(in the rows, 128 means zero)
Known rows, with every way that one mark hangs from another:
{Q484 {Q259 {Q469 {Q686 {Q139 Q142}}}}}: [121 137 178  83 131 134  89  84 142 118 123 181 136 112 116  47  80 125
 135 201 153  95 144 166 142 132 118 150 175  69 152]
{Q484 Q259}: [145 121 156 120 136 152 128 123 120 110 114 147 135 123 128  97  99 119
 117 143 145 127 131 112  99 126 127 118 117 126 153]
{Q142 {Q587 {Q134 {Q37 {Q259 Q469}}}}}: [167  83 138 154 136 168 137  90 185 148 147 178  90 157  87  68 175  91
 133 122 156  95  62 208  90  56 122 129 174 144  85]
{Q469 {Q686 {Q139 Q142} Q484}}: [106 133 157 127 126 113  67  99 117 127 128 108 147 106 118 108 118 120
 130 158  90  85 170 108 154 128  65 129 162  91 163]
{Q259 {Q469 {Q686 Q139 Q484}}}: [118 117 160 123 109 110  86 107 141 124 119 118 144  65 127 116 107 131
 138 172 146  94 140 125 148 150 116 135 167 105 158]
{Q484 {Q259 Q469}}: [149 122 158 111 121 141 133 119 147 113 113 188 128 117 125  86 102 129
 106 184 178 130 119 146 114 126 145 129 141 125 146]
{Q587 {Q134 {Q37 {Q259 Q469} Q640}}}: [162  55 145 124 129 124 107  91 183 168 140 179  95 148  92  75 165  99
 125 146 111  85  83 209 143  54 129 115 183 143 141]
{Q259 {Q469 Q686}}: [137 108 136 105 124 128 120 110 158 139 130 161 114 122 115 119  96 141
 152 165 183 125 125 145 154 127 123 150 187 107 131]
{Q642 Q134}: [114 150 112 156 109 146 142 137 125 113 137 154 108 126 157 123 149 128
 144 125  96 156 138 143 125 141 147 111 147 118 108]
{Q259 {Q469 {Q686 Q484}}}: [137  95 150 133 110 121 109 113 154 135 124 150 130  93 113 136 102 138
 133 175 165 114 136 107 144 127  81 129 184 120 156]
{Q37 {Q259 Q469} Q640}: [147  81 144  94 109 118 117  94 167 145 143 175 120 167 101 107 135 111
 122 164 126 103 111 173 164  89 162 105 184 145 148]
{Q686 Q139 Q484}: [107 142 154 148 115 107  95 125 112 112 117  90 157  77 133 118 140 116
 114 129  96  98 144 107 127 146 122 115 110 126 154]
{Q142 {Q587 {Q134 {Q37 Q259}}}}: [165  83 136 169 146 175 127  95 161 146 147 143  99 162  86  88 173  80
 143  85 123  91  80 173  77  54 104 121 143 147  91]
{Q686 {Q139 Q640}}: [110 104 139 119 123  82 107 151 117  98 104 110 137 103 133  95 132 136
 145 139 100  85 136 148  85 121 162 137 112 116 132]
{Q134 {Q37 Q259} {Q587 Q142}}: [171 122 146 176 158 190 119 130 114 155 167  78  74 149 140 118 184  72
 116 111 171 100  61 205 115  81 111 156 159 140 125]
{Q469 {Q686 {Q139 Q640} Q484}}: [120  71 158 135 117  78  79 140 117 101  98  90 146  85 122 117 111 130
 159 154 110  66 166  89  89 119  93 135 138 116 166]
{Q139 {Q142 {Q587 {Q134 Q37}}} Q640}: [132  92 124 163 133 105 115 133 158 122 120 186  89 187  78  51 188 126
 141 139  93  87 109 188  44  31  76 143 160 117  85]
{Q134 {Q37 Q640} Q587 Q642}: [148 106 145 141 164  80  89 101 121 162 141 122  74 140 168  94 176 112
 170 120 124  87  83 206 182  88 132 119 101 102 103]
{Q686 Q484}: [131 123 141 157 116 115 112 133 125 126 116 115 141 106 127 145 138 123
 107 134 117 124 133  91 119 124  87 109 130 144 153]
{Q469 {Q686 Q484}}: [134  94 145 144 125 126 101 122 127 132 121 107 133 107 116 156 107 127
 141 139 134 117 152  74 132 120  62 118 160 123 163]
{Q642 {Q134 {Q37 {Q259 Q469}}} Q640}: [147 119 120 194 106 177 138 129 146  95 165 158  59  99 158  74 138 123
 153 136 120 150 120 191 147  72 183 128 173 151 111]
{Q469 {Q686 {Q139 Q142}}}: [ 99 136 144  98 140 120  83  92 123 134 135 120 137 130 119  94 108 124
 154 149 110  90 152 148 169 129 103 150 162  73 138]
{Q469 {Q686 Q139 Q484}}: [116 118 162 133 131 117  86 111 120 119 117  82 155  75 127 127 105 117
 147 136 113  87 158  89 136 147  94 129 139 107 163]
{Q642 {Q134 Q587} Q640}: [105 143  93 162  84 145 148 140 140  87 153 130  63 148 166 119 139 111
 148 120 101 163 127 164 128 122 196 134 140 109  99]
{Q134 Q37}: [150 140 137 165 151 142 114 136 116 130 131 112 112  96 140 112 143 138
 145 112 130 127 114 145 130 100 117 137 111 134 116]
{Q587 Q134 Q142}: [117 104 120 132 123 154 136 137 135 146 119 125 102 151 102  92 173  93
  96 138 131 125 107 162  67 123  86 150 184 136 152]
{Q139 {Q142 Q587}}: [117 159 127 128 117 136 124 107 142 120 142 172 126 195  96  92 149 126
 126 139 116 123 125 150 120  97 109 120 162 116  91]
{Q142 {Q587 Q134}}: [119 102 116 130 114 141 142 111 167 131 124 165 117 178  79  99 159 106
 130 111 119 117 106 148  69 108 118 121 151 125  92]
{Q134 Q587 {Q642 Q640}}: [117  99 113 145 131 101 124 103 119 119 135 102  62 137 170 100 127 105
 153 123 156 114 109 173 164 111 150 145 104 103 111]
{Q142 Q587}: [129 139 127 131 118 143 139 120 144 108 135 147 132 166 108 113 146 124
 142 116 137 125 113 132  96 115 143 115 137 133  91]
{Q259 Q469}: [130 131 130 118 113 119 134 122 156 132 126 167 120 120 129 110 122 140
 120 165 159 133 109 166 136 131 151 137 155 123 120]

Rows:
[115 148 186 119 108 116  87 100 130 105 106 178 156  91 124  58 117 119
  79 208 127  99 139 146 126 127 107 119 146 104 173] -> {Q686 {Q139 Q142} {Q484 {Q259 Q469}}}
[118 112 124 132 112  97 126 135 147 100 125 189 118 205  92  83 158 143
 135 160 113 108 129 153  74  72 105 129 162 123  92] -> {Q139 {Q142 Q587} Q640}
[131  82 119 199 148 138 116 127 111 126 123  98  47  98 141  34 168 107
 143 124 143 115 109 194  95  80  78 162 158 145 142] -> {Q587 {Q134 Q37 {Q642 Q640}} Q142}
[105 144 155 136 119 127  78  93 135 108 131 127 150 139  93  95 132 118
 145 148 104  87 150 112 122 118  77 115 168  95 126] -> {Q469 {Q686 {Q139 {Q142 Q587}} Q484}}
[139 117 130 173 142 164 122 146 128 151 126 106  91 119 116  78 184 102
 111 123 130 119  96 179  73  99  75 159 172 141 141] -> {Q587 {Q134 Q37} Q142}
[ 98 150  92 174  83 174 149 158 122  87 157 109  51 153 163 102 168  98
 124 135 127 171 111 183 100 130 173 153 189 124 120] -> {Q642 {Q134 {Q587 Q142}} Q640}
[145  97 133 175 165 126 121  95 140 151 127 145  80 131 126  56 184 111
 169  96 134  95  85 189  92  80  84 125 117 120  73] -> {Q142 {Q587 {Q134 Q37 Q642}}}
[133 112 192 130 133 144  82 108 110 101 105 101 162  70 125  97  84 109
 137 155 126  85 159  70 102 142  93 115 127 107 183] -> {Q469 {Q686 Q139 {Q484 Q259}}}
[154  92 176 141 138 147 100 119 123 112 109 128 144 103 114 117  83 114
 127 157 151 109 158  54 104 119  59 112 142 127 186] -> {Q469 {Q686 {Q484 Q259}}}
[166  78 135 182 163 137 109  94 110 132 160  80  42 123 175  87 142  83
 167  95 157  91  83 201 167  60 133 145  96 125 110] -> {Q134 {Q37 Q259} Q587 {Q642 Q640}}
[139 165 121 186 132 154 134 142 124 130 157 133  70 123 180 120 177 118
 161 107 109 148  92 197 137 115 163 134 119 103  77] -> {Q642 {Q134 Q37 Q587}}
[111  59 106 146 125 100 127 102 135 125 115 129  72 124 137  66 128 106
 148 123 118 110 136 159 125 104 111 134 124 123 138] -> {Q587 {Q134 {Q642 Q640}}}
[113 121 155  93 125 120 101  99 148 126 130 134 133  84 126  96  92 135
 157 164 157 103 132 162 160 157 154 154 169  93 129] -> {Q259 {Q469 {Q686 Q139}}}
[105 130 162 116 112 102  72  96 146 129 125 151 141  95 117  95 113 134
 125 191 126  95 150 144 170 131  85 142 189  84 158] -> {Q259 {Q469 {Q686 {Q139 Q142} Q484}}}
[145 113 117 211 121 188 134 133 118  92 161 115  60 109 163  91 141 112
 158 103  88 145 135 156 129  72 159 116 143 157 118] -> {Q642 {Q134 {Q37 Q259}} Q640}
[129 131 126 162 137 144 116 103 160 142 139 176  99 179  88  62 186 113
 128 123  98 107 103 183  97  62  79 134 161 115  81] -> {Q139 {Q142 {Q587 {Q134 Q37}}}}
[123 128 187 126 133 130  68  95 111 110 116 127 155 103 116  79  92 106
 119 176 114  84 170  92 129 123  64 124 149  89 187] -> {Q469 {Q686 {Q139 Q142} {Q484 Q259}}}
[159  98 164  99 137 152 123 103 154 119 118 179 127 118 116  87  72 129
 144 187 196 122 128 130 124 130 120 139 173 105 156] -> {Q484 {Q259 {Q469 Q686}}}
[ 99 128 138 120 112  92 110 124 132  89 117 157 135 170 102  58 160 133
 145 151  91  78 132 173  79  92 145 134 146 106  93] -> {Q686 {Q139 {Q142 Q587} Q640}}
[144  48 161  99 127 107 101 107 144 120 124 134 123 109 110  90 101 116
 169 168 159  58 124 169 118  99 147 154 181 108 144] -> {Q37 {Q259 {Q469 {Q686 {Q139 Q640}}}}}
[157  60 150  80 122 128 104  78 170 152 146 166 113 166  91 117 106 114
 154 169 147  90 122 159 181  88 131 119 210 125 154] -> {Q37 {Q259 {Q469 Q686}} Q640}
[116 107 182 136 118  86  81 136 102  83  88 149 157 110 122  61 129 119
 101 192  86  72 161 114  65  96  83 113 121 117 186] -> {Q686 {Q139 Q142 Q640} {Q484 Q259}}
[149 153 135 170 144 162 121 150 113 144 150  81  80 129 148 110 190 103
 121 118 163 126  67 198 103 107 115 169 148 128 116] -> {Q134 Q37 {Q587 Q142}}
[112 100 123 133 139 105 120  77 150 153 125 190  88 195 102  54 174  98
 141 132 122  94 111 193 121  92  58 124 149  90  89] -> {Q139 {Q142 {Q587 {Q134 Q642}}}}
[137  70 186 131 127 103  81 135 106  84  83 112 154  82 118  85  90 122
 147 173 128  62 164  75  59 116  92 122 130 115 192] -> {Q469 {Q686 {Q139 Q640} {Q484 Q259}}}
[155  52 163 114 108 115  93  88 172 148 138 155 128 142  88 130 112 111
 134 177 134  88 135 117 169  88  94  98 211 143 183] -> {Q37 {Q259 {Q469 {Q686 Q484}}} Q640}
[144 115 144 155 160 111  94 123 112 158 143 101  64 146 163  77 202 104
 150 134 147  95  67 226 156  93 110 137 144 119 122] -> {Q134 {Q37 Q640} {Q587 Q142} Q642}
[148  82 134 169 172 108 109 106 124 167 120 128  76  96 151  71 163 113
 160 110 130  96  99 188 129  92  73 141 103 114 114] -> {Q587 {Q134 Q37 Q642}}
[131 148 124 171 121 127 111 141 128 121 144 158  93 127 154  99 176 141
 166 128  59 140 131 164 149  97 161  90 152 130 113] -> {Q642 {Q134 {Q37 Q640}}}
[132  92 183 130  99  83  97 142 127  80  83 155 152  66 126  64 116 130
 102 204 131  80 136 133  56 121 135 119 130 128 179] -> {Q686 {Q139 Q640} {Q484 {Q259 Q469}}}
[161  77 147 106 133 155 122  89 159 151 150 149 112 137 108 125  94 108
 148 155 182 103 115 153 161 109 113 145 198 120 142] -> {Q37 {Q259 {Q469 Q686}}}
[162  79 139 174 158 191 123 126 123 161 145 103  83 138 107  84 185  72
 108 112 139 102  84 184  77  74  68 150 182 156 152] -> {Q587 {Q134 {Q37 Q259}} Q142}
[139 110 124 180 154 104 113 109 115 118 145  87  48 107 182  88 141 117
 172 110 150 117  98 193 161  84 142 154  87 111  98] -> {Q134 Q37 Q587 {Q642 Q640}}
[125 122 127 131 127 114 101  97 173 143 140 199 103 210  73  50 195 117
 136 135  68  92 104 190 109  46  92 105 173 117  94] -> {Q139 {Q142 {Q587 {Q134 {Q37 Q640}}}}}
